Each row comes from the steps of one walk. Every step used is in the known rows, and no mark comes twice. Write the walk behind each row, first mark first.
Known rows:
poga kadi tifa: [ 1.63 -1.54  0.61  0.82 -1.71  7.11  1.53  1.58 -1.11  1.07  1.96 -0.29
 -2.82 -0.41  3.03 -4.31 -2.29 -1.20 -4.34  1.20 -1.41 -1.43  2.17  0.53
  0.37]
kadi tifa: [ 1.97 -1.10 -0.30  1.24 -1.75  6.59  1.32  3.25 -0.90  0.91  3.09 -0.72
 -5.88 -0.15  1.90 -5.21 -2.68 -1.20 -4.49  1.00 -3.98 -1.30  2.19 -0.21
  0.51]
poga nufe: [ 1.83 -4.37  0.33 -0.17 -0.27  4.52  0.39  3.84 -0.29  0.24  3.53 -0.93
 -4.56  1.60  2.46 -3.63 -4.01 -0.79 -5.90  1.21 -4.16 -0.58 -0.64  0.75
 -0.39]
dunime nufe tusel: [ 3.60 -0.17 -1.36  1.99 -1.61  4.18 -2.54  3.72  0.69  0.10  3.07 -2.17
 -7.57 -2.13  1.26 -4.65 -1.27 -0.57 -1.94  0.61 -4.17 -3.90  0.53 -1.43
 -1.04]
nufe tifa ramu poga: [ 4.65  0.59  1.01  1.15 -1.09  5.72 -1.26  1.35 -0.84 -2.75  4.77 -0.26
 -7.11  0.30  4.76 -5.88 -3.08 -2.89 -4.98  0.24 -0.32  1.10  1.68 -0.04
  0.47]
tusel poga ramu nufe nimure: [ 3.40 -0.07  0.24 -1.29 -0.25  4.64 -0.08  5.23  4.56  0.65  4.46 -1.99
 -2.93  2.14  2.16 -1.32 -4.53  0.08 -3.05 -3.71 -3.32 -1.34  0.93 -0.93
 -0.30]
kadi tifa ramu poga: [ 4.62 -0.63  1.25  0.92 -1.79  6.26 -0.10  1.96 -1.22 -0.25  3.38  0.82
 -6.07  0.90  5.31 -5.13 -2.05 -2.00 -4.84 -1.04 -1.38  0.76  3.87 -1.09
  0.00]
nufe nimure: [ 1.68 -1.33 -0.78  0.71 -2.03  2.58  1.63  2.52  1.79  0.65  3.89 -0.90
 -5.94  2.29  1.80 -4.18 -4.43 -0.67 -4.00  0.79 -3.66 -1.47  0.08  1.09
 -0.15]
tusel tifa: [ 2.16 -1.20 -2.62  0.53 -1.47  4.32 -0.64  4.25 -1.41  0.60  2.71 -0.17
 -5.53  0.76  2.66 -4.31 -3.16  0.75 -4.08  3.20 -3.54 -0.28  0.18  1.14
  0.31]
tifa ramu nufe tusel nimure: [-0.20  1.16 -1.28 -1.21 -1.49  2.90 -2.26  1.94 -0.49  1.84  2.71 -4.26
 -7.57  3.22  2.85 -3.92 -2.18 -1.60 -1.91 -1.24 -1.05  1.55  0.78 -2.95
 -0.57]
ramu nufe: [ 1.37 -0.20 -0.79 -1.02  0.14  4.80 -2.32  4.00  0.52  1.91  3.74 -3.38
 -5.13  1.11  1.91 -3.75 -3.55 -0.68 -4.46 -0.07 -2.72 -1.91  1.46 -1.49
 -0.97]
poga ramu nufe nimure: [ 2.85 -0.25  0.16 -2.62 -1.46  2.71 -0.20  3.67  5.35 -0.24  3.30 -2.45
 -3.31  2.47  2.02 -0.72 -4.35 -0.49 -3.87 -1.71 -3.15 -0.99  0.96 -0.73
  0.30]
tifa ramu poga: [ 4.66 -0.38  1.02  0.44 -0.88  4.16 -1.28  2.80 -0.47  0.54  3.97  0.15
 -6.59  1.20  5.04 -4.95 -3.29 -2.06 -4.93 -1.09 -1.29  0.54  1.57 -0.29
 -1.05]
kadi tifa ramu poga nufe tusel: [ 5.38 -3.60  1.84 -0.06 -3.10  5.53 -0.73  1.46 -1.46 -3.01  2.04  0.45
 -6.08  2.11  3.86 -3.90  0.59 -2.02 -3.99 -0.47 -1.47  2.03  2.82 -1.67
  0.11]
tifa ramu: [ 1.76 -2.09 -0.29  1.07 -0.54  3.44 -0.62  2.65 -0.58  1.33  3.72 -0.24
 -6.74  1.39  4.79 -4.36 -4.04 -1.61 -4.75  0.30 -2.79  0.32 -0.79  0.19
 -0.19]
dunime nufe poga ramu: [ 5.57 -3.17  0.48 -1.46 -1.44  5.28 -1.70  5.66  4.27 -0.53  4.23 -0.92
 -3.95 -3.00  4.04 -2.39 -3.87 -0.48 -4.01 -0.61 -4.61 -3.12 -0.25  0.21
 -1.64]
ramu poga kadi: [ 4.53  0.34  1.73 -0.31 -1.04  5.54 -0.31  2.59 -0.26  1.17  3.03 -0.53
 -3.22 -0.39  3.04 -4.76 -2.87 -1.70 -4.44 -0.28  0.17 -1.49  2.32  0.80
 -1.53]
kadi tifa ramu nufe tusel: [ 2.00 -1.07 -0.78 -0.23 -2.20  5.12 -2.74  1.13 -0.76 -0.68  1.95 -2.30
 -6.80  2.09  3.46 -3.49  0.48 -1.40 -2.31 -0.28 -1.50  0.70  2.53 -3.23
  0.46]
poga ramu nufe: [ 3.26 -0.10  0.65 -2.55 -0.29  4.52 -1.82  5.15  3.30  0.81  3.11 -2.89
 -3.93  0.13  1.98 -1.74 -3.94 -1.02 -4.47 -1.50 -3.45 -0.86  0.87 -1.29
 -0.13]
kadi tifa ramu nufe: [ 1.07 -1.47 -0.46 -0.08 -0.59  6.09 -1.79  1.65 -0.33  0.83  2.97 -1.36
 -4.94  2.16  5.18 -3.57 -2.17 -1.13 -4.92 -0.63 -1.56  0.34  2.73 -2.74
  0.39]
nufe poga kadi tifa ramu: [ 2.37 -5.46  0.95 -0.46 -2.65  6.55  0.20  0.23 -0.93 -0.26  2.67  0.70
 -2.95  1.05  7.04 -3.63 -2.00 -1.20 -4.34  1.33  0.36  0.61  0.86  1.00
 -0.45]
ramu nufe tifa: [ 1.31  0.97 -0.79 -0.44  0.13  6.43 -2.38  2.43  0.16 -1.29  4.32 -3.59
 -5.50  0.06  1.77 -4.97 -3.26 -1.56 -4.49  1.41 -1.74 -1.26  1.45 -1.28
  0.69]

Which walk is each row?
[ 4.31  0.33  1.90  0.83 -0.92  6.11 -0.93 -0.26 -0.76 -2.37  3.37  0.15
 -4.14  0.06  5.97 -5.14 -2.78 -3.06 -4.83  0.51  2.29  0.87  1.57  0.77
  0.53] => nufe tifa ramu poga kadi
[ 2.06 -4.14  0.72  2.20  0.86  7.30 -0.08  2.72 -1.61 -2.55  4.94  0.23
 -5.07  1.55  5.22 -4.52 -4.02 -1.69 -5.49  0.25 -2.36  1.27 -1.55  0.36
  1.00] => tusel poga nufe tifa ramu
[ 2.28 -0.68 -1.26  2.17 -1.18  3.13  0.13  2.67  3.24  0.76  4.24 -0.63
 -5.18  0.30  2.84 -3.78 -4.36  0.30 -3.98  0.31 -4.05 -4.44  0.69 -0.30
 -0.93] => dunime nufe nimure
[ 5.50 -3.63  1.64 -0.53 -1.95  3.58 -2.01  2.20 -0.65 -2.24  2.67 -0.29
 -6.63  2.63  3.82 -3.65 -0.89 -1.90 -3.73 -0.54 -1.46  1.66  0.76 -0.91
 -0.65] => tifa ramu poga nufe tusel
[ 1.08 -1.49 -2.77 -0.68 -0.41  3.82 -3.70  2.70 -0.75  0.37  2.44 -1.10
 -4.64  3.24  5.94 -2.70 -2.57  0.69 -4.55  1.76 -1.12  1.10  0.86 -1.40
  0.36] => tusel tifa ramu nufe
[ 1.51 -4.41  0.52  1.03 -0.16  5.11 -0.14  0.94 -0.77 -3.24  3.88 -0.12
 -5.36  1.89  5.19 -4.35 -3.80 -2.11 -6.50  2.29 -2.05  1.80 -1.42  0.54
  1.59] => poga nufe tifa ramu
[ 1.79 -3.43  0.56 -2.94 -2.08  7.85 -1.29  1.63  0.11  0.57  2.67 -2.36
 -1.22  0.42  4.40 -3.04 -1.38 -0.40 -3.91  0.83  0.24 -1.50  3.25 -0.61
 -1.48] => ramu nufe poga kadi tifa
[ 2.04 -0.95 -0.90 -0.84 -0.99  3.05 -3.95  2.08 -0.10  0.10  2.70 -3.24
 -7.32  2.31  3.25 -3.34 -0.89 -1.49 -2.31 -0.30 -1.44  0.38  0.43 -2.41
 -0.36] => tifa ramu nufe tusel
[ 1.92 -2.40 -2.29  1.02 -1.25  3.48 -1.30  2.87 -1.67  0.18  2.59  0.74
 -6.04  2.27  5.89 -3.68 -3.17  0.32 -4.51  2.77 -2.48  1.44 -0.48  0.65
  0.75] => tusel tifa ramu
[ 3.54 -0.54 -3.35  1.78 -2.23  4.21 -3.11  3.68 -0.45 -0.98  1.84 -1.13
 -6.69 -1.43  2.17 -4.08 -0.50  1.37 -1.62  2.91 -3.63 -2.83  0.65 -0.84
 -0.20] => dunime nufe tusel tifa
[ 1.69 -1.12 -0.35  1.96 -0.68  5.13 -0.54  1.15 -0.84 -1.99  4.23 -0.48
 -7.12  0.63  4.58 -5.58 -3.72 -2.34 -5.08  1.89 -1.69  0.93 -0.68  0.54
  1.49] => nufe tifa ramu
[ 3.95 -4.24  1.85  0.06 -2.86  4.57  1.85  0.31  1.06 -2.54  3.13  1.89
 -3.74  4.58  5.73 -3.04 -2.50 -1.11 -6.11 -0.70 -1.25  1.40  3.11 -0.65
  0.30] => kadi tifa ramu poga nufe nimure
[ 0.18 -1.89  0.17 -0.42 -1.81  4.53  0.33 -1.58  1.89  0.38  2.08 -0.47
 -1.49  4.19  6.17 -1.91 -2.34 -0.78 -4.27 -0.18  1.51  0.05  2.66 -1.43
  0.55] => poga kadi tifa ramu nufe nimure
[ 3.13  0.98  0.51 -1.95 -0.23  5.95 -1.77  3.71  2.85 -2.47  3.69 -3.11
 -4.25 -0.86  1.81 -2.94 -3.63 -1.82 -4.53 -0.08 -2.54 -0.26  0.96 -1.09
  1.63] => poga ramu nufe tifa
[ 4.62 -4.03 -0.25 -0.51 -1.10  4.38 -1.55  2.64 -1.41 -1.83  2.53  1.74
 -3.92  3.39  6.55 -3.02 -2.65  0.24 -5.95  1.45 -1.02  2.58  1.11  0.15
 -0.17] => tusel tifa ramu poga nufe
[ 0.58 -1.79  0.69 -0.43 -0.66  6.51 -1.47 -0.07 -0.26  1.38  1.94 -0.96
 -1.85  2.02  6.24 -2.79 -1.90 -1.23 -4.72 -0.20  1.15  0.11  2.61 -1.85
  0.29] => poga kadi tifa ramu nufe
[ 2.55 -0.50 -0.86  3.23  0.10  5.48 -2.07  1.21  0.60 -1.91  4.53 -0.31
 -6.52 -1.37  5.95 -5.06 -3.71 -1.57 -4.98  1.36 -2.05 -1.93 -0.17 -0.90
  0.75] => dunime nufe tifa ramu
[ 4.61  0.14  1.97  0.12 -2.23  7.77  0.76  1.84 -0.89  0.48  2.31  0.12
 -2.72 -0.79  3.30 -4.85 -1.69 -1.67 -4.39 -0.41  0.11 -1.32  4.55 -0.08
 -0.65] => ramu poga kadi tifa
[ 2.90 -4.81  0.49  0.73 -1.92  7.01 -1.34  0.34  0.64 -0.08  3.03  0.96
 -2.38 -1.22  8.31 -3.43 -1.83 -0.50 -4.28  0.91 -0.02 -2.13  1.58 -0.46
 -1.29] => dunime nufe poga kadi tifa ramu
[ 3.79  0.17  0.57 -1.47  1.09  6.60 -1.66  6.80  2.42  1.50  4.19 -2.43
 -3.35 -0.18  2.25 -1.98 -3.93 -0.54 -3.49 -3.49 -3.66 -1.55  0.97 -1.50
 -0.66] => tusel poga ramu nufe
[ 4.42 -4.12  2.08  0.07 -1.56  6.48  0.39  1.83 -1.12 -1.49  3.12  1.44
 -4.17  2.25  5.75 -3.92 -1.98 -1.59 -6.39 -0.84 -1.46  1.57  3.12 -0.94
 -0.04] => kadi tifa ramu poga nufe
[ 1.31 -2.49  0.69  1.28 -1.48  6.09  0.92  0.09 -1.14  0.93  1.79  0.87
 -3.40  1.02  5.96 -3.83 -2.37 -1.51 -4.79  0.66 -0.13  0.55  1.26  0.12
  0.80] => poga kadi tifa ramu
[ 2.08 -0.92  0.02  0.04  0.01  5.65 -3.53  1.92 -0.88  1.20  2.75 -2.33
 -4.07  1.93  4.51 -2.84 -0.61 -0.98 -1.19 -2.01  1.04 -0.13  0.27 -1.88
 -1.13] => tifa ramu nufe tusel poga kadi
[ 1.95 -4.27 -2.49 -2.53 -1.55  4.17 -4.36  2.82 -0.38 -0.42  3.24 -1.24
 -4.30  3.18  7.02 -2.54 -2.34  0.98 -3.97  2.42 -0.67  1.35  0.45 -0.71
 -0.99] => tusel tifa ramu nufe poga
[ 2.31 -0.84  0.39  1.48  0.45  6.95  0.40  4.10 -1.07  2.75  3.96 -0.50
 -3.14 -0.44  3.15 -4.29 -3.85 -0.76 -3.31 -0.71 -1.59 -2.07 -0.09  1.30
 -1.06] => tusel poga kadi
[ 1.97 -3.93 -0.44 -2.47 -0.65  4.27 -3.75  2.73  0.77  0.48  4.28 -2.27
 -5.22  2.46  6.06 -3.18 -3.06 -0.91 -4.37  0.23 -1.18  0.31  0.30 -1.06
 -1.94] => tifa ramu nufe poga
[ 3.25 -3.71  0.05 -0.13 -1.03  5.77 -1.89  2.56  1.55  0.94  3.65 -0.90
 -2.36 -2.21  5.05 -3.67 -3.13 -0.14 -3.87  1.38 -1.10 -4.32  0.21  0.86
 -2.65] => dunime nufe poga kadi
[ 6.42  0.13 -1.81  1.68 -2.38  3.72 -4.57  2.65 -0.53 -2.18  2.21  0.42
 -6.96 -0.27  5.45 -3.84  0.15  0.51 -1.98  0.65 -1.06 -0.68  2.24 -1.79
 -0.73] => dunime nufe tusel tifa ramu poga
[ 3.70  1.33  0.48 -0.73  0.93  8.21 -1.63  5.31  1.97 -1.69  4.89 -2.71
 -3.78 -1.23  2.00 -3.02 -3.74 -1.33 -3.49 -2.05 -2.73 -0.83  0.80 -1.28
  0.81] => tusel poga ramu nufe tifa
[ 2.11 -1.26  0.60  2.03 -0.62  8.97  1.71  3.14 -1.93  1.92  3.11  0.14
 -2.44 -0.78  3.21 -4.65 -2.41 -0.74 -3.32 -0.86 -1.59 -1.87  2.03  0.37
 -0.30] => tusel poga kadi tifa
[ 4.12 -4.34 -0.73 -0.50 -2.50  2.32 -0.03  1.26  0.62 -2.85  2.62  2.28
 -3.37  5.66  6.49 -2.09 -3.08  0.91 -5.68  1.48 -0.64  2.46  1.03  0.73
  0.25] => tusel tifa ramu poga nufe nimure
[ 2.93 -2.02  0.54  2.37 -1.74  7.38 -0.01  1.22 -2.42  0.11  2.07  0.44
 -4.77  0.50  4.53 -4.17  0.02 -1.41 -1.23 -1.09 -0.25  0.36  1.07 -0.59
  0.30] => nufe tusel poga kadi tifa ramu
[ 5.50 -2.38  1.44 -1.04 -2.35  4.39 -1.43  3.55 -0.69 -1.95  2.62 -1.52
 -6.11  1.10  0.80 -4.28 -0.76 -1.61 -3.42 -0.20 -2.68 -0.10  1.64 -0.39
 -1.20] => ramu poga nufe tusel
[ 1.53 -4.37  0.50 -2.73 -0.58  4.80 -3.35  0.92  0.82  0.90  3.29 -1.97
 -2.28  2.13  7.11 -2.33 -2.67 -0.93 -4.32  0.48  1.53  0.15  0.19 -0.44
 -2.03] => tifa ramu nufe poga kadi
[ 4.35 -0.92 -0.35  0.06 -1.55  4.55 -1.69  1.19 -1.53 -0.10  1.61  1.63
 -2.83  1.80  7.05 -3.36 -2.33 -0.15 -4.34  1.42  1.78  1.60  1.69  0.89
 -0.23] => tusel tifa ramu poga kadi
[ 4.77 -2.72  1.58 -0.67 -0.71  5.36 -0.30  4.11 -0.22 -0.38  3.79 -0.45
 -4.25  1.14  2.42 -4.06 -3.38 -1.37 -5.89 -0.29 -2.76 -0.65  1.69  0.31
 -1.44] => ramu poga nufe
[ 6.05  0.23  0.00  1.62 -0.71  5.95 -1.83  6.46  2.56 -0.24  3.54 -1.33
 -5.85 -3.24  1.53 -2.79 -1.91 -0.36 -0.89 -3.02 -5.10 -3.48 -0.14 -1.40
 -0.62] => dunime nufe tusel poga ramu
[ 2.38 -0.07  0.14  0.20 -1.30  8.78 -1.60  2.41 -1.42  0.75  2.15 -2.73
 -2.97  0.12  1.62 -3.55  0.61 -0.61 -0.87 -1.51 -0.31 -1.83  3.19 -2.26
 -0.55] => ramu nufe tusel poga kadi tifa
[ 2.20 -3.00 -0.58 -3.03 -1.01  5.10 -3.18  4.04  1.08  0.85  4.59 -3.45
 -4.84  1.18  3.00 -3.69 -3.02 -0.55 -3.90  0.69 -2.32 -1.73  1.18 -0.67
 -2.35] => ramu nufe poga
[ 0.83  1.48 -1.37  0.05 -2.62  3.41  0.60  3.57 -1.38  1.76  2.84 -3.42
 -8.31  0.89 -0.52 -5.52 -2.68 -1.51 -1.57  0.09 -3.59 -0.27  0.21 -0.40
 -0.50] => nufe tusel nimure
